Every row comes from one small tree of marks. The marks that hang from a mark follow it in brackets, in alphabetical order. Every link used is in the known rows. Which tree was each row made from?
Known rows
X(J): [-15 -11 -40   1 -10 -44 -17   8   6   1  -4   9  18   1   2 -11  12 -14
  15   9  -7]
Q(T): [  2  -5 -31   5   1  21  -9  13  16  19 -11  -9  12  12  18  -6  19 -21
 -17   4 -31]
W(J): [ -8 -16 -52   3  -6 -30   1  -2  20   5 -15  12   3  11   3  -4  17 -28
  -9   5 -34]
J(W X(Q(R T) V)): [ 12   6  88  20   9  50  10  13 -13   4  18 -16 -10   0  -3  -4   7  14
   9  12  -6]
Q(R W(J)): [  1 -10 -14  40  -6  37  25   5  29  16 -18 -11  -4  26   5  10  -6  -2
 -23  19 -30]
J(W): [ -9 -31 -17  15  -4  24 -17   2  33   9 -15   0 -11  24  -9 -10   3  -4
 -13  10 -46]
V(X): [ -9 -11 -38 -19   1  20 -22  10  24   8   7   2   2  12   9   6 -10 -15
 -10 -17  -8]
W(J(X(Q(R T) V))): [ 13  19  52   8   7  -5  28   7 -27   1  19  -5   4 -12   9  -1  19 -11
  13   7   6]
Q(R W): [ -2 -15  -2  45  -6  69   5  13  36  16 -22 -16  -4  33   7  12  -8   2
 -21  18 -23]
T(V): [-22 -26 -34   5  -6 -11 -34 -32  13   2 -24  13 -10  18 -20   8   8 -25
   0  -8 -14]
V(X(Q(R))): [  5  13  -1  -5   5  39 -16  23  15   5  15 -12 -13   1   6  10  -3   2
  13  -8  24]
X(J Q V(W)): [  6  29 -30 -26 -10 -58   0  14 -20 -12  -2  16  19 -36   4 -24   8   8
   0   0  33]
V(W(J(X(Q(R))))): [ 4 -9 -2 12 25 25 22  4 11 -1 -7 -2 11  9 -2 27 -7 22  4 -2 -2]
Q(X): [  2 -11 -18  14  -9  23  -7  -7  14   5 -22 -13   5  21  18   1   9 -19
   0   0 -35]
W(J(X(Q(T)))): [  5  -9   5  -4  14 -30  18   0 -13  -6   6   3   3  -9   8   1  22   3
  13   4  -9]
J(X(Q(W))): [-10 -34  14  20   2   4   2  -4   6 -16 -12   6 -17   9  -4   6   2  31
   4  14   1]
W(J(X(Q(T) V))): [  8   9  24 -12   5 -50  24  -2 -32  -9  15  11   2 -23   9 -14  26 -12
   7   3   1]
X(J Q V): [ -4  21 -10 -16 -22 -88 -12  11 -28 -17   8  20   1 -36  -3 -34  25 -12
  26   8  31]
Q(R W X(V)): [ 14  14  45  42 -19  70  23   0   5  10 -16 -26  -2  22  23   2 -10  -7
 -20  12 -20]
T(V(W(J) X)): [ -5  -4 -61 -37  16   6  -4 -28  12   7  -8  12   9   7  -9  27 -31  -4
 -33 -36  -1]
V(X(Q)): [  0   3 -27 -26   0  -5 -23  14   9  -6  10   5 -14 -11   7  -4   5   2
   6 -14  19]

Which tree is each row?
[ 31  49  -5  -4   6  20  36  24 -11  14  -1 -11  15 -21  21  -7  12  -5
 -29   2   6]
X(Q(R T) V(W(J)))
[  1  19   3  -2 -25 -66   7   9 -25 -18   3  12  -8 -32  -1 -33  13  12
   3  19  34]
X(J Q(W) V)
[ -9  -8 -50 -33  15  39 -25 -23  19   8 -13   6   6  14  -5  27 -34   1
 -30 -37   7]
T(V(W X))
[ -5  11  34 -10   5   1 -24 -13 -12  -4  23 -10 -23  -7 -31   9 -25  23
  32  -5  39]
T(V(X(J(W) Q(R))))
[ 10  15  31  26 -14  49   4   1   1  11  -9 -21   8  17  20  -1   4 -31
   2   1 -20]
Q(R X(V))
[ -2   7 -56 -37  11   1  -7  18  13   6  11   0  33  -3  14   8 -30  11
 -15 -22  14]
V(W X(J))
[ -2  13 -24 -34  -3 -52 -19  18 -12 -12  25   5  -1 -26   3 -11   1   7
  26  -7  40]
V(X(J Q))
[-10 -26  -7  -1   7 -48   5 -11  -4 -17  -2  17  -7  -3  -8   4  19   3
  22   4  -6]
W(J(X(Q)))
[ 15   5   6  17  -4  19  31 -44 -14   9 -26 -23  -8  15  10  13  -6  -5
 -31   3 -31]
Q(T(V) W(J) X)
[  1  -1  -5 -10   4  47  -7 -19   4  14  -2 -13 -10  12   4  15 -26   5
 -39 -16   3]
Q(T(V(X)) W)
[ -7 -22  48   2  -2 -15  -7  -6  -7 -19   5  15 -20  -6 -17 -16   9  13
  13   7  -6]
J(W X(Q V))
[ 13  29   8  12   0  -6   2  28 -14  10  12 -22  11 -14  13  -8  21   1
  27  17  21]
X(J Q(R T))
[  1  14  37  -5  11  44 -11  -8  -6  21  27 -26   2  10 -13  15 -33   6
   5  -8   7]
Q(R T(V(X(J(W)))))
[  4  23  43  12 -15 -22  -2  19 -15  -4  16  -2 -10 -19 -13 -27   9   7
  25  21  18]
X(J(W) Q(R) V)
[-10 -40  28  11   9   5 -13  -7  12 -12  -2   8 -23  10 -20  -2   5  26
  20  10 -17]
J(W X(Q))
[ -3  14 -42 -19  -8 -36   0  14  -4   1  -6  14  35 -13   8 -15  -6 -10
 -16  -4   4]
X(J V(W))
[ 20  32  39 -10  10  31   3  33  -9  12  39 -33  -2 -15   6  -5 -13  28
  14   5  22]
V(X(J(W) Q(R T)))
[ -5   8   6  -9   5  28 -32 -13   0   1   7  -5 -25   1 -16  21  -9  -3
  19 -18  36]
T(V(X(Q(R))))
[-16 -35  40   8  -1  11  -7  -9   8  -5   2  13  -4  18 -13  -8  -3  -4
  -1   3 -34]
J(W X(V))
[-10 -13  24  -5  -5 -38 -10  -4 -16 -19   3  21  -6 -11  -5 -11  19  -7
  21  -1  12]
J(X(Q V))
[ 18  17  33  37 -18  40  43  -7  -1   8 -13 -21  -1  16  19   2  -9 -12
 -21  14 -25]
Q(R W(J) X(V))
[-11 -24  15  12  -5 -23  29 -17  -4  -7  -5  18   2   9  -1  -2  -6  -4
 -20   9 -22]
Q(W(J(X(V))))
[-13   9 -17 -37  -3 -65 -34 -20 -26 -16  18  14 -12 -25 -21   1  -6   5
  32 -18  53]
T(V(X(J Q)))
[ -8 -32 -38  -3  22   5  17  -8  20   2 -16  12  26  20   3  22 -13   6
 -19 -11 -32]
V(W(J(X)))
[ -8   0   6  -3 -18 -45  -8   3  -3  -2   8  11   5  -7 -10 -32   3 -10
   3  14 -14]
X(J(W) V)
[  0  -6   1 -14   8  -8   1   1  -7 -16  -9  17   9 -10  -1  -1   2  14
  -5 -10  13]
J(X(Q V(W)))
[ -5 -14   4   7  26  14   9 -32  -2  -6 -14   4  -2  10 -23  40 -12  19
   9 -11  12]
T(V(W(J(X(Q(R))))))
[ 18  32 -17  -1   1   3  23  16   0   3  -8   4   7 -16   5  -4   7  -5
 -18   0  10]
X(Q(R) V(W(J)))
